Each row comes from the steps of one walk. Every step used is in the known rows, and no mark comes twice. Write the walk behind each row, first mark first.
Known rows
g-y-x-s-q: [ -6  15  -3 -16   8   2  16  -9  20  26   0   3  -8   6   6  -4   6  -8
 -12  14 -10   1  -5]
a-n-q-s: [-32   3  12  -2   3  19  32   5  24  23  -2 -11   9 -51   3 -10 -14 -12
  -2  -7  14  -6  14]
s-u: [ -2  10  -8   1  -3  19  12  -5  -2  -8   4  -8  14 -25 -19  14   9  -2
   5   7  -5   1   1]
n-q-s-u-y: [-14   2   5  13   7  33  71   6  27   0  17 -15  32 -43 -15  20  -8  -3
   5  -7  -6  -6   2]
n-q-s-x-y-g: [ 23   0  20  32   0  13 -10  -1  20  16  -6 -23  22   0  -4  -4   1 -18
   9 -15  -4  -5  20]
u-s-x: [  8 -17  18  15  -4  12  32   6   9   0   1  -4  -7  -9  -4  -2  -2 -15
   4   5  -6  -8  -6]
s-u-y: [  0   4  -6  11   2  15  47  10  20  -3  17  -4  28 -16 -10  21  -4   3
   4   1 -10   0 -10]
g-y-x: [ -1  20  -6  -6   3   9 -35  14  -7  37   8   4  -4   8   7   0  -7   2
 -18  15  -8  -7   4]
y-g: [  9   3  -3  15  -1   0 -27   4  14  25  -4  -2   7  33   7   1  -2   3
   0  -5  -2  -4   6]
g-y-x-s-q-n-a: [ -9  11  10 -33  20   4   6 -19  33  18   0   2  -9 -11  16  18 -26   0
  -4  22  -7  -1  -6]
u-s-q-n-x: [-33 -10  21 -16  17   2  24  -4  16  -6 -13  -2  -5 -26  19   3 -27   2
   3  14  -5   4  -4]
q-n-a-s-u: [  2   1  14 -19   6  20  30 -17  16  -3  -8  -7   3 -47  -3  32 -13   1
   5  15  -8  15 -13]
y-x-s-u: [ 17  -4  -4  -1  -4   4  27  -7   9  22   0  -7   9 -24 -11  14   0  -1
  -6  12 -14  -3  -1]
y-x-s-q: [ -2  -3  -1 -12   5  -1  25 -11  22  27  -6   1 -12   4   7  -4   5 -11
 -10   5  -8  -1  -7]
a-n: [-20   7  -2  -6  -3  -3   8  11  18  23  -2   2   3 -17  10 -11 -11  -6
  -5   3  10   2  -1]
g-y-x-s-u: [ 14  13  -6  -5  -2   7  18  -6   7  22   6  -5  13 -19 -12  14   0   3
  -8  20 -15   1   4]
x-s-q-n: [-17  -6   7  -6  15  -2  52 -31  40  -5  -5  -4  -5  -3  11   5 -25  -7
   5   8  -3  12 -16]
q-n-a: [ -5  -4  12 -20  13   1  -3 -13  17  -6   0   0  -4 -17  11  21 -30   6
   7   7   1  -3  -4]
g-y-x-s: [ 19   5   0  -6   2 -15   8  -2  10  35   1   3  -1   7   8   1 -10   6
 -14  15 -11  -3   1]
n-a: [  8   0   8 -23   4  -2 -15  -2   1  -5  -2   2  -3 -10   2  14   2   5
   4   2   2  -7   6]
a-n-q-s-u-y: [-29   7   3   9   4  30  74  14  42  18  15 -13  34 -57  -7  11 -15  -6
   2  -5   1  -3   2]
n-q: [ -7   3  18 -11   5  12  -7   5  15   0   5  -6   3 -26 -11  -1  -5  -1
  -1 -10   6  -1   3]
u-s-x-y-g: [ 38 -12  22  33  -2 -10  -5   5  16   9  -6 -11  16  24   0  -2  -6  -7
   2  -2 -10  -3   5]
u-s-q-n: [-31  -9  16  -1  17   9  47 -14  31 -11   1   0  -9  -9  10   5 -32  -5
  -2  12  -2   3 -17]

Write each row's walk
[ -6   0  17 -10  16 -12  -6 -11   6 -20 -15 -11  14 -21  14   1 -18  -1
   6   7  -7  16   5] : s-q-n-x-y
[-18  10   1 -10  17   5  26 -20  34  22   2   0  -7   0  15   4 -30  -6
  -7  19  -9   8 -12] : g-y-x-s-q-n
[ -4  -2   4 -12   5  -5  44 -20  26  -4  -8   0  -4   3   1  -3  11  -9
   2   2  -3   8  -8] : x-s-q
[ -5 -10  13 -23  21  -1  42 -11  48  22   4   3  -3  -8  23  24 -36  -1
  -3   8 -10  -5 -18] : u-y-x-s-q-n-a
[  9  -2  -3  23   3  -3   7  16  34  30   8   1  19  40  13   9 -12   7
  -2 -10  -8  -5  -4] : u-y-g
[ 29  -3   6  40  -3   3  -3  -5   8  17 -10 -18  20  19   3  -3   3 -17
  10  -8  -8  -3  17] : q-s-x-y-g
[-28  -2  17 -21  14   8  14  -9  17   6 -24  -3  -7 -26  24   3 -14  -4
   3  12  -7  22  -9] : a-s-q-n-x
[ 22 -15   3  -4  -1 -18  17  -4  11  35  -6   0  -7   4  10   1 -11   1
 -12   4 -10  -5  -3] : y-x-s
[ 31   1   7  21   1 -20 -31   1   9   9  -7  -8  22  31   3   0  -5   5
  -1  -6  -5   3  10] : x-y-g
[-14  -3  13   3   6  21  27  -3   9   5  -1 -13   4 -36  -5  -1  -5  -7
   2 -10   5  -8  16] : n-q-s
[ -8  -4   8 -23   6 -11  27 -13  15  -2 -19  -2   0  -8   9  -4  14  -4
   5   6  -6   9   3] : n-x-s-q
[  1   2 -10   9   2  19  18  20  14  34  17  -2  16 -13   0  18 -11   0
 -11   4 -16 -10 -10] : s-u-y-x
[ 10  -7  20  -1  12 -24 -13  -6  -3 -16 -14 -10  19 -21  14   5 -28   9
   5   7  -6  14   9] : q-n-x-y
[ 22 -19   3   6   3 -20  47   8  28  40   4   3   6  10  16   7 -20   5
 -12   0 -14  -5 -12] : u-y-x-s
[ 27   0  12  10   2 -24 -46   8  -1  12 -17 -10  24  18  11   0  -2  10
   2  -4  -8   5  20] : n-x-y-g
[  4  -8  26   9  16 -17  -7  -2  22   3 -17 -10  17  11  19   2 -27   5
   1   6 -10   7   6] : u-s-q-n-x-y-g
[  5 -10  24 -22  11  -1  19 -14  20   7 -14   1 -12 -24  18  20 -24   3
   0   9  -3  15 -15] : q-n-a-s
[ -5  -2 -13  18   4  26  42  14  12  37  12  -7  18 -22   4  19 -12  -5
 -10   4 -15 -16   0] : q-s-u-y-x
[-33   4   1  -5  15  16  20 -19  28  -7  -1  -2  -7  -7  10   3 -22 -11
   4   7   0   8 -14] : s-q-n
